What can hang from each mark
B: A N R
U: A R
R: C E U
N: U
C: A R
E: A N
A: B E U

Known rows, with every way that one mark hangs from another
E{A N{U}}: [-16  -2 -13 -41  30 -29   6 -14 -20 -21  50  22   2  10   3  -7  -3  26
  25 -35  23 -37  13   6]
A{E{N}}: [-23  33   7   2  14  -6  -8  -1   6 -19  18   2 -22  28  -7  -8 -15   5
  27 -23  -4   6 -13  18]
N{U{R}}: [  2  18  17 -35  16 -12  19 -11 -25 -11  13  17  13   6  17 -18  19  20
   7  -4 -16  -7 -15 -12]
C{A R}: [ 10  18 -11 -16  24  -8  13  11 -14  14   8   1 -22  18   6 -22  -9  28
  18 -20  14 -16 -12  12]
N{U{R{E}}}: [ 16  21   5 -32   5 -17  31  -4 -28 -14  20  11   8  -7   9 -23  18   0
   9 -16 -25 -11 -11  -8]
R{C E{N} U}: [ 29  10   2  -2 -13   7 -18   6  -9 -13  51 -24 -28  -6 -34 -35  -1  -5
  21 -47   0 -16  12  34]
U{A{B} R}: [-25  -7   7  -5   7  37   1 -23 -13  -6  -2  14  18  -3  33  -7   9  40
 -30  24 -20 -16 -20 -25]
N{U{A}}: [ -9   4  -4 -21  16  -5  14 -23 -17 -10  25  23  18  -2  10 -20  11  33
  -2  -4   4 -14  -2 -21]
B{A{U{R{E{N}}}}}: [-18  56  15  -7  -3 -31   9  -1 -19 -13  15  14 -17  20  -7 -33   0 -22
  27 -38 -23  -2 -32  -5]
C{A{B U} R}: [ 10  30  -9 -16  28  -9  25  19 -26   3 -21  36 -12  13  18 -12 -40  42
  -6 -35  -9 -25 -12   3]
A{B}: [  1  -6  -7   4  -6  13   0   6  -8   4 -11  10  12 -16  20   3 -18  12
 -18   6 -13  -9   5  -1]
N{U{A{B{R} E}}}: [-23   5   6 -19   5   8  26  -8 -11 -23  -2  35   8   9  44  -9 -44  44
 -13 -19 -13 -20  -9 -23]
U{A R{E}}: [-12   3   3  -5   4  18  13 -21 -10 -11  16  -2  -1   0   7 -16  27   8
  -9   8 -13 -11 -19 -19]
B{R}: [  1 -19  12  -3  -7  -2   6   7   0   0  -8   2  -6   8  15  -3 -19  -6
  -4 -13  18 -10  -9   0]
E{N{U}}: [  0  18   1 -24  19 -28   2  -5 -27  -9  39  18   7   9   1 -31   1  12
  24 -32  10 -15  -5  13]
U{A{B}}: [-18 -13 -11   7   0  28  -3 -15  -6   0  -2  14  19 -14  24  -2  -8  33
 -28  13  -7 -17  -2 -18]
C{R}: [ -5  10  -8 -19   7   1   3  23 -18   0   3 -11 -12  12   1  -8  -1  10
  -2 -14  -4  -7 -11   9]
R{C E{A N} U}: [ 13 -11 -11 -20  -2   6 -12  -2  -2 -25  61 -22 -34  -4 -32 -12  -5   9
  21 -50  12 -39  30  28]
A{E U{R}}: [-22  48  31 -13  21  -4  24  -1   3 -36 -24  27 -22  35   0  11 -11  13
   4 -14 -42  17 -29 -16]
C{R{E{N}}}: [ -1  22 -19 -15   6 -12  -1  28 -32  -5  36 -18 -24  10 -12 -31   0  -9
  18 -43   3 -21 -16  30]
B{A N R{U}}: [ 17  13  19 -21 -51  -5   0  12  20  15  10 -21 -26  14  26 -29 -38 -10
   5 -23   1  -5   3   0]
C{A{E U} R}: [ -4  61   2 -18  38 -20  32  15  -5 -16 -17  28 -44  44  -3  -6 -36  35
  24 -44 -15  -1 -22   4]
A{E{N} U}: [-25  50  17  -2  25 -17   5   2   1 -34   4  27 -28  37 -16  -2 -27   6
  22 -41 -15   8 -18   9]
A{B E{N} U}: [-24  44   7   3  17  -5   5   6  -5 -31 -10  38 -14  20   4   3 -46  18
   3 -36 -29  -1 -14   8]
U{A R{C}}: [-13   3  26  -2  17  39 -10 -26  -2 -19  12   0   4   5 -12 -13  31  43
 -15  11  -8 -16 -21 -21]
C{R{U}}: [  9   5  -8 -32 -10   6   0  25 -17   4  17 -25 -27  16   6 -19  -7  12
   3 -23  -7   0   3  19]

Rows
[  2  60  24   8  46 -14   4  -9   8 -30  10  34 -39  36 -37 -16 -29  39
  39 -57   1 -11 -17  15]	R{C{A{E{N} U}}}
[-32  31  -5 -27  13  16 -10   2 -11 -20  47 -19 -46  46   2 -33 -13  39
  20 -38  -5  -2 -16  19]	C{R{U{A{E{N}}}}}
[-14   0  10   3 -10  11  12  15   6 -14 -26  13 -10   9  33  10 -54  11
 -13 -14 -16  -5  -9  -1]	A{B{R} E}
[-16   5   7 -28  17  16  18 -26 -30 -12  11  32  30  -7  40 -21  10  52
 -22  10 -24 -23 -15 -29]	N{U{A{B} R}}
[ 11 -18  -1 -50  -2  -5  27   5  -4 -17   7  29  10 -11  46   8 -49  37
 -24 -24   4 -60  19 -11]	E{A{B{N{U} R}}}
[  4  36   4  -3 -11  19   7  11  23 -16 -16   7  -7  -1  20  11 -44  23
 -16   2 -41  -7   1   0]	A{B{N} E}
[  4  27  39  -8  20  11   5  -3 -10 -29 -14  21  -6  10 -25  -1   9  20
 -10 -15 -25  -9 -20 -13]	A{U{R{C}}}
[-25   0 -11 -16  25  -8   3  -3 -15 -26   7  39  -2   8   8  16 -34  26
  -8 -34   2 -38   9   3]	E{A{B U} N}
[ 13  -4  -2 -14 -22  38  -4 -13  11   1  16  -4  -1 -11  31 -16 -20  39
 -33   6 -19 -21  14  -6]	R{U{A{B{N}}}}
[-23  23  -7 -17  14   9  20 -15 -11 -24   3  34  14   1  29  -6 -26  51
  -9  -6 -31  -9  -2 -22]	N{U{A{B E}}}
[ -8  -3 -11 -29  -2  22  -2   4 -17   0  26 -20 -22  19  11 -25   2  34
  -6 -14   0  -7  -2   2]	C{R{U{A}}}
[ 10 -32   0 -10  -4   6  11   8   4 -24  12  -5 -18 -11 -16  13 -19   1
  -6 -37  19 -47  17   1]	B{R{C E{A}}}
[  7 -17 -41 -40 -17  11  18  28 -23  -9  21 -19 -25 -12  22   3 -31  18
 -14 -33 -18 -38  30  16]	C{R{E{A{B}} U}}
[-20  46  14 -29  24  -5  10  -5 -25 -29  20  28   2  19  29 -22 -16  37
  16 -24 -35 -10 -24   4]	A{B E{N{U{R}}}}
[-19  16  27 -26  42   2  -5 -14 -10 -45  22  26 -18  26 -28   7   6  34
   5 -36   0 -38 -11  -1]	E{A{U{R{C}}} N}
[ 12  21 -10 -20   7 -33  13   1 -30 -11  46  11   2  -6  -7 -35   2  -8
  28 -44   2 -22   0  16]	R{E{N{U}}}
[ 24  13 -11 -28   8  -3  11  12 -14  19  23 -13 -37  22  12 -33 -13  31
  23 -33  11  -9   0  22]	C{A R{U}}
[-31  11  -6   8   4  29   5 -13   9 -17  -9  16   1   4  22   7 -24  38
 -18   7 -26  -1  -7 -17]	U{A{B E}}
[ 26 -16   7 -20 -11  12  12  11  19 -27  14 -10 -23 -12 -14  10 -27   5
 -15 -32  12 -59  19   2]	B{N R{C E{A}}}
[ 43 -12   3 -17 -46  16  15  22   4   1   5 -13 -20 -18  34 -19 -50  -8
 -24 -27 -15 -29  15  15]	A{B{N R{E U}}}
[ 25 -13   8 -19 -33  19  13  -4  13  -6  27 -18 -27  -1  18 -28 -20   2
 -14 -22   6 -27   7   0]	B{N R{E U{A}}}
[ 32  17  -3  -2   5   8  10  -4  13  14  -5  17   0 -10  26 -12 -31  35
  -8   0  -4 -31   5   3]	C{A{B{N}}}
[ -8  40   4   5  33 -16   2 -15  11  -6  23  13 -32  35  -3 -20 -21  25
  47 -33  13  -2 -16  21]	C{A{E{N}}}
[  2  24  17   2  18 -10  35   5   6 -13 -38  51 -23  24  29   3 -73  29
   4 -41  -9 -13 -15  -6]	C{A{B{R} E U}}
[-38  19  12  -3  12  39   8 -21   1 -23  -9  16   1  14  32   2  -8  47
 -19  18 -39  -2 -24 -25]	U{A{B E} R}
[  1 -15 -23 -25  -4  -8   0  -5  -6 -16  58 -17 -33   3  -6 -10  -9  -4
  23 -42  14 -29  27  25]	R{E{A N} U}
[ 42  24  39  -8  16  -4  18   0  18 -11 -12  31 -26  14 -13 -14 -40  30
  -1 -44  16 -39  -9  -1]	B{N R{C{A{U}}}}
[ -4  51  34  -1  43   8  -6 -19   8 -21  28   8 -34  38 -21 -27   0  45
  42 -30  -2 -12 -31  16]	U{R{C{A{E{N}}}}}
